Known rows, with every way that one mark hangs from another:
(j_345 j_88): [ 0.02 -0.01  0.05 -0.05  0.09  0.01 -0.04  0.06 -0.09 -0.09 -0.02 -0.03
  0.00 -0.02  0.05  0.05  0.07 -0.04 -0.08  0.00  0.03  0.03 -0.01]
(j_336 (j_345 j_88) j_696 j_796 (j_882 j_84 j_653)): [ 0.08 -0.06  0.00  0.16  0.49  0.05 -0.07  0.37 -0.03  0.01 -0.07 -0.25
  0.02  0.10  0.08  0.19 -0.08  0.01 -0.24 -0.08 -0.07  0.15 -0.05]
(j_620 (j_194 (j_696 j_437) (j_796 j_790)) j_817): [ 0.01  0.11 -0.16 -0.02 -0.70 -0.28 -0.22 -0.04  0.20  0.10  0.15  0.56
 -0.09  0.00  0.01 -0.08 -0.01 -0.03 -0.07  0.06 -0.17  0.10  0.00]
(j_437 j_696): [-0.03  0.07 -0.08  0.01  0.01 -0.04 -0.02 -0.11 -0.01  0.05  0.08  0.03
 -0.05  0.03  0.00 -0.13  0.01  0.05  0.00 -0.07  0.02  0.02 -0.02]
(j_194 (j_620 j_817) j_696): [ 0.06  0.04 -0.11 -0.03 -0.46 -0.22 -0.18 -0.01  0.06  0.01  0.02  0.23
 -0.03 -0.03 -0.03 -0.03 -0.10  0.01  0.05 -0.02 -0.18  0.11  0.07]
(j_882 j_84 (j_336 (j_345 j_88) j_796) j_653): [ 0.08  0.00 -0.02  0.14  0.45  0.19  0.03  0.33 -0.02  0.10 -0.12 -0.24
 -0.08  0.10 -0.05  0.01 -0.01  0.00 -0.11  0.03 -0.01  0.07 -0.14]
(j_620 j_194): [-0.07  0.08  0.02 -0.08 -0.18 -0.03 -0.03 -0.08  0.01 -0.04  0.06  0.12
  0.00 -0.03  0.00  0.01 -0.06  0.00  0.03  0.02  0.00  0.03  0.00]
(j_194 (j_620 j_817) j_696 (j_796 j_790)): [ 0.03  0.03 -0.13  0.05 -0.65 -0.32 -0.19  0.05  0.18  0.17  0.01  0.52
 -0.11 -0.05  0.14 -0.08 -0.01  0.01  0.03  0.05 -0.23  0.13  0.10]
(j_336 j_696 j_796 (j_882 j_84 j_653)): [ 0.04 -0.04 -0.07  0.23  0.31  0.05  0.00  0.25  0.14  0.06 -0.05 -0.14
  0.06  0.11 -0.04  0.09 -0.15  0.08 -0.10 -0.06 -0.04  0.11 -0.07]
(j_194 j_620 (j_696 j_437) (j_796 j_790)): [ 0.02  0.07 -0.17  0.13 -0.55 -0.30 -0.28  0.16  0.21  0.10  0.09  0.53
 -0.20  0.02  0.11 -0.18  0.08  0.04 -0.12  0.06 -0.15  0.11  0.07]
(j_882 j_336 j_653): [ 0.07  0.06 -0.03  0.13  0.18  0.14  0.05  0.11  0.03  0.12 -0.04 -0.10
  0.01  0.00 -0.10 -0.09 -0.05  0.09  0.04  0.02 -0.03 -0.04 -0.09]
(j_796 j_790): [ 0.01 -0.04 -0.03  0.07 -0.09 -0.04 -0.02  0.06  0.06  0.12 -0.06  0.15
 -0.04 -0.03  0.08  0.03  0.05 -0.04 -0.03  0.01 -0.05  0.03  0.02]
(j_336 j_345 (j_696 j_437) (j_796 j_790) (j_882 j_84)): [ 0.07 -0.07 -0.12  0.30  0.23 -0.11 -0.19  0.37  0.14  0.11 -0.04 -0.01
 -0.09  0.14  0.05  0.07 -0.03 -0.07 -0.32 -0.14 -0.10  0.21 -0.04]
(j_817 (j_620 (j_194 (j_696 j_437) (j_796 j_790)))): [-0.07  0.11 -0.15 -0.03 -0.63 -0.27 -0.22 -0.01  0.18  0.08  0.16  0.53
 -0.06  0.02  0.00 -0.08  0.01 -0.04 -0.01  0.04 -0.15  0.08  0.01]
(j_790 j_796): [-0.04  0.00 -0.03  0.03 -0.07 -0.02  0.01  0.00  0.05  0.09 -0.02  0.20
 -0.07 -0.04  0.13  0.03  0.02  0.05  0.00  0.01 -0.01  0.02  0.02]
(j_882 j_84 (j_336 j_345) j_653): [ 0.09  0.00 -0.07  0.15  0.32  0.26  0.08  0.21  0.07  0.16 -0.10 -0.21
 -0.06  0.04 -0.09  0.01 -0.02  0.10 -0.02  0.00 -0.10 -0.02 -0.14]
(j_817 (j_620 j_194)): [-0.09  0.05 -0.04 -0.14 -0.30 -0.09 -0.07 -0.12  0.04 -0.01  0.04  0.18
  0.07 -0.03 -0.06  0.03 -0.07 -0.05  0.14 -0.03 -0.08  0.04 -0.01]
(j_620 (j_194 (j_696 j_437) j_796) j_817): [ 0.00  0.14 -0.14 -0.07 -0.63 -0.25 -0.20 -0.08  0.15  0.00  0.20  0.43
 -0.06  0.03 -0.05 -0.10 -0.05  0.00 -0.04  0.06 -0.13  0.08 -0.02]
(j_336 (j_345 j_88) (j_696 j_437) (j_796 j_790) j_882): [ 0.08 -0.04 -0.01  0.22  0.26 -0.22 -0.29  0.39 -0.06  0.03 -0.02  0.00
 -0.07  0.09  0.15  0.07  0.00 -0.15 -0.39 -0.15 -0.05  0.22  0.03]
(j_620 j_817): [ 0.06 -0.03 -0.05 -0.05 -0.16 -0.06 -0.01 -0.08  0.04  0.05 -0.04  0.06
  0.07 -0.02 -0.05  0.03 -0.05 -0.04  0.07 -0.03 -0.08  0.03 -0.03]
(j_882 j_84 (j_336 j_696) j_653): [ 0.13  0.04 -0.08  0.21  0.32  0.21  0.07  0.19  0.14  0.10 -0.04 -0.21
  0.00 -0.01 -0.17 -0.10 -0.06  0.16 -0.04 -0.05 -0.07  0.01 -0.15]
(j_882 j_336): [ 0.01  0.07  0.01  0.11  0.11  0.05  0.03  0.07  0.01  0.06 -0.02 -0.08
 -0.05 -0.02 -0.07 -0.12 -0.04  0.01  0.00 -0.03  0.02  0.02 -0.05]
(j_882 j_84 j_653): [ 0.06 -0.05 -0.10  0.06  0.12  0.22  0.08  0.08  0.15  0.08 -0.06 -0.06
  0.02  0.05 -0.09  0.08  0.02  0.12  0.04  0.06 -0.08 -0.05 -0.11]
(j_336 (j_796 j_790)): [-0.02 -0.03 -0.01  0.11 -0.02 -0.12 -0.03  0.13  0.03  0.13 -0.06  0.14
 -0.06  0.05  0.08 -0.02 -0.01 -0.10 -0.06  0.04  0.02  0.10  0.01]
(j_194 j_696 j_796): [-0.04  0.10 -0.04  0.02 -0.29 -0.15 -0.05  0.05  0.06  0.02  0.14  0.23
 -0.10  0.02  0.07 -0.09  0.01  0.05 -0.07  0.10 -0.04  0.02  0.06]

Rows:
[ 0.06  0.09 -0.15  0.05 -0.37 -0.20 -0.28  0.11  0.09 -0.06  0.11  0.23
 -0.12  0.05 -0.05 -0.12  0.00  0.04 -0.11 -0.01 -0.11  0.09  0.05] : (j_194 j_620 (j_696 j_437))
[ 0.02  0.05  0.08  0.09  0.32 -0.04 -0.04  0.25 -0.17  0.03 -0.05 -0.18
 -0.10  0.04  0.05 -0.06 -0.03 -0.12 -0.15 -0.03  0.06  0.12 -0.03] : (j_882 (j_336 (j_345 j_88) j_796))
[ 0.03 -0.05  0.03  0.14  0.43 -0.04 -0.09  0.33 -0.06 -0.05 -0.06 -0.24
 -0.03  0.09  0.10  0.16 -0.07 -0.07 -0.27 -0.13 -0.03  0.20 -0.01] : (j_336 (j_345 j_88) j_696 j_796 (j_882 j_84))
[ 0.00 -0.08 -0.10  0.13  0.16  0.20  0.07  0.13  0.18  0.07 -0.09 -0.07
  0.05  0.08 -0.04  0.19 -0.05  0.13  0.02 -0.02 -0.10 -0.01 -0.07] : (j_336 (j_882 j_84 j_653))
[ 0.01  0.11 -0.12  0.06 -0.33 -0.18 -0.17  0.09  0.12 -0.01  0.20  0.29
 -0.14  0.08  0.00 -0.16  0.06  0.04 -0.16  0.08 -0.04  0.02  0.01] : (j_194 (j_696 j_437) j_796)
[ 0.14 -0.05 -0.14  0.20  0.31  0.09 -0.14  0.28  0.13  0.04  0.01 -0.17
  0.01  0.11 -0.05  0.11 -0.03  0.11 -0.23 -0.13 -0.16  0.06 -0.08] : (j_336 j_345 (j_696 j_437) (j_882 j_84 j_653))
[ 0.00  0.11 -0.07 -0.12 -0.49 -0.17 -0.11 -0.13  0.04 -0.02  0.12  0.24
  0.01 -0.03 -0.08  0.03 -0.13 -0.02  0.03  0.02 -0.13  0.08  0.02] : (j_620 (j_194 j_696) j_817)
[ 0.06 -0.05 -0.04  0.20  0.41  0.04 -0.04  0.32  0.05  0.09 -0.06 -0.22
  0.02  0.12  0.04  0.14 -0.14  0.05 -0.17 -0.08 -0.10  0.13 -0.04] : (j_336 j_345 j_696 j_796 (j_882 j_84 j_653))
[-0.02 -0.11 -0.11  0.24  0.14  0.08  0.03  0.26  0.21  0.21 -0.15  0.08
 -0.01  0.13  0.04  0.17 -0.06  0.02 -0.04  0.01 -0.08  0.09 -0.06] : (j_336 (j_796 j_790) (j_882 j_84 j_653))
[ 0.02 -0.09 -0.01  0.11  0.39  0.11 -0.03  0.33 -0.02  0.05 -0.12 -0.18
  0.00  0.15  0.09  0.25 -0.04 -0.02 -0.15 -0.01 -0.06  0.10 -0.05] : (j_336 (j_345 j_88) j_796 (j_882 j_84 j_653))
[-0.01  0.03 -0.06  0.19  0.22  0.10  0.09  0.17  0.12  0.09 -0.07 -0.13
 -0.11  0.09 -0.12 -0.11 -0.06 -0.01 -0.02  0.00  0.06  0.10 -0.13] : (j_882 j_84 (j_336 j_796))
[ 0.09 -0.03 -0.12  0.30  0.14 -0.13 -0.19  0.31  0.14  0.14 -0.01  0.09
  0.03  0.11  0.01  0.00 -0.07  0.00 -0.22 -0.08 -0.07  0.13 -0.04] : (j_336 (j_696 j_437) (j_796 j_790) (j_882 j_653))
[ 0.04  0.12 -0.14 -0.08 -0.53 -0.19 -0.21 -0.09  0.10 -0.04  0.17  0.29
 -0.02  0.03 -0.15 -0.03 -0.09 -0.03 -0.05  0.00 -0.13  0.08 -0.02] : (j_620 (j_194 (j_696 j_437)) j_817)
[-0.04  0.14 -0.07 -0.11 -0.59 -0.23 -0.10 -0.12  0.10  0.03  0.15  0.38
 -0.03 -0.03  0.02 -0.04 -0.10  0.01  0.04  0.07 -0.12  0.08  0.02] : (j_620 (j_194 j_696 j_796) j_817)
[ 0.01 -0.01 -0.08 -0.02 -0.40 -0.20 -0.09 -0.04  0.13  0.09 -0.03  0.30
 -0.01 -0.05  0.10 -0.09 -0.03  0.03  0.14  0.02 -0.13  0.07  0.02] : (j_194 (j_620 j_817) j_796)
[-0.12  0.13 -0.07 -0.12 -0.53 -0.22 -0.12 -0.09  0.08  0.01  0.16  0.37
 -0.01 -0.01  0.00 -0.05 -0.07 -0.01  0.08  0.05 -0.11  0.06  0.04] : (j_817 (j_620 (j_194 j_696 j_796)))
[ 0.08  0.04 -0.22  0.09 -0.69 -0.35 -0.30  0.09  0.24  0.14  0.06  0.58
 -0.14  0.00  0.07 -0.15  0.04  0.00 -0.06  0.03 -0.23  0.14  0.05] : (j_194 (j_620 j_817) (j_696 j_437) (j_796 j_790))
[-0.03  0.10 -0.07  0.03 -0.43 -0.24 -0.15  0.06  0.10  0.02  0.09  0.33
 -0.13 -0.02  0.12 -0.13 -0.02  0.08 -0.01  0.08 -0.10  0.08  0.10] : (j_194 j_620 j_696 j_796)
[ 0.11  0.11 -0.06  0.20  0.16 -0.04 -0.11  0.14  0.05  0.00  0.07 -0.10
 -0.05  0.00 -0.15 -0.23 -0.02  0.03 -0.16 -0.12  0.01  0.06 -0.09] : (j_882 (j_336 (j_696 j_437)))
[ 0.07 -0.04 -0.08  0.18  0.26  0.14  0.01  0.17  0.16  0.04 -0.04 -0.14
  0.08  0.04 -0.05  0.13 -0.09  0.16 -0.07 -0.09 -0.11  0.04 -0.06] : (j_336 j_696 (j_882 j_84 j_653))
[ 0.11  0.05 -0.19  0.01 -0.50 -0.25 -0.29  0.03  0.13 -0.02  0.08  0.28
 -0.06  0.03 -0.10 -0.10 -0.05  0.00 -0.04 -0.04 -0.18  0.12  0.03] : (j_194 (j_620 j_817) (j_696 j_437))
[ 0.09 -0.06 -0.05  0.16  0.36  0.12 -0.03  0.24  0.07  0.06 -0.05 -0.23
  0.05  0.05  0.03  0.18 -0.09  0.12 -0.14 -0.11 -0.17  0.05 -0.03] : (j_336 j_345 j_696 (j_882 j_84 j_653))
[ 0.13  0.05 -0.05  0.21  0.43  0.00 -0.13  0.36  0.00 -0.01  0.00 -0.25
 -0.15  0.10 -0.10 -0.14  0.02 -0.07 -0.30 -0.11  0.03  0.18 -0.14] : (j_882 j_84 (j_336 (j_345 j_88) (j_696 j_437) j_796))
[ 0.12 -0.04 -0.17  0.23  0.21  0.11 -0.10  0.22  0.22  0.02  0.01 -0.09
  0.05  0.10 -0.13  0.06 -0.04  0.15 -0.16 -0.11 -0.11  0.04 -0.11] : (j_336 (j_696 j_437) (j_882 j_84 j_653))
[-0.08  0.14 -0.14 -0.09 -0.57 -0.24 -0.21 -0.05  0.13 -0.01  0.20  0.41
 -0.04  0.04 -0.06 -0.10 -0.03 -0.01  0.01  0.04 -0.11  0.07 -0.01] : (j_817 (j_620 (j_194 (j_696 j_437) j_796)))
[ 0.07  0.08 -0.19  0.02 -0.62 -0.32 -0.27  0.04  0.19  0.04  0.12  0.44
 -0.10  0.03  0.00 -0.17 -0.01  0.03 -0.02  0.03 -0.18  0.11  0.03] : (j_194 (j_620 j_817) (j_696 j_437) j_796)
[-0.03 -0.02 -0.05  0.08 -0.33 -0.19 -0.10  0.08  0.15  0.16 -0.06  0.40
 -0.10 -0.07  0.22 -0.09  0.06  0.03  0.05  0.05 -0.10  0.07  0.07] : (j_194 j_620 (j_796 j_790))
[ 0.13 -0.01  0.00  0.14  0.21 -0.22 -0.28  0.33 -0.09  0.02  0.01  0.01
 -0.10  0.06  0.11 -0.05  0.08 -0.16 -0.37 -0.08 -0.02  0.19  0.00] : (j_336 (j_345 j_88) (j_696 j_437) (j_796 j_790))
[ 0.08  0.01  0.03  0.17  0.32  0.03 -0.04  0.34 -0.10  0.19 -0.12 -0.07
 -0.08  0.03  0.08 -0.01  0.00 -0.07 -0.13  0.03 -0.04  0.08 -0.05] : (j_882 (j_336 (j_345 j_88) (j_796 j_790)) j_653)
[ 0.02 -0.13 -0.03  0.17  0.32  0.08 -0.04  0.38  0.03  0.15 -0.18 -0.03
 -0.04  0.12  0.16  0.27  0.01 -0.05 -0.17 -0.01 -0.11  0.13 -0.03] : (j_336 (j_345 j_88) (j_796 j_790) (j_882 j_84 j_653))
[-0.06  0.18 -0.09 -0.02 -0.47 -0.20 -0.18  0.00  0.12 -0.05  0.24  0.37
 -0.12  0.04  0.00 -0.13  0.00  0.04 -0.12  0.09 -0.04  0.05  0.01] : (j_620 (j_194 (j_696 j_437) j_796))
[-0.04  0.10 -0.09 -0.05 -0.66 -0.26 -0.12 -0.08  0.14  0.12  0.10  0.51
 -0.06 -0.06  0.08 -0.01 -0.06 -0.02  0.02  0.08 -0.17  0.10  0.04] : (j_620 (j_194 j_696 (j_796 j_790)) j_817)
[ 0.16  0.07  0.05  0.12  0.42  0.08 -0.06  0.26 -0.14  0.04 -0.02 -0.27
  0.00 -0.04 -0.01 -0.05 -0.02  0.05 -0.16 -0.07 -0.07  0.03 -0.06] : (j_882 (j_336 (j_345 j_88) j_696) j_653)
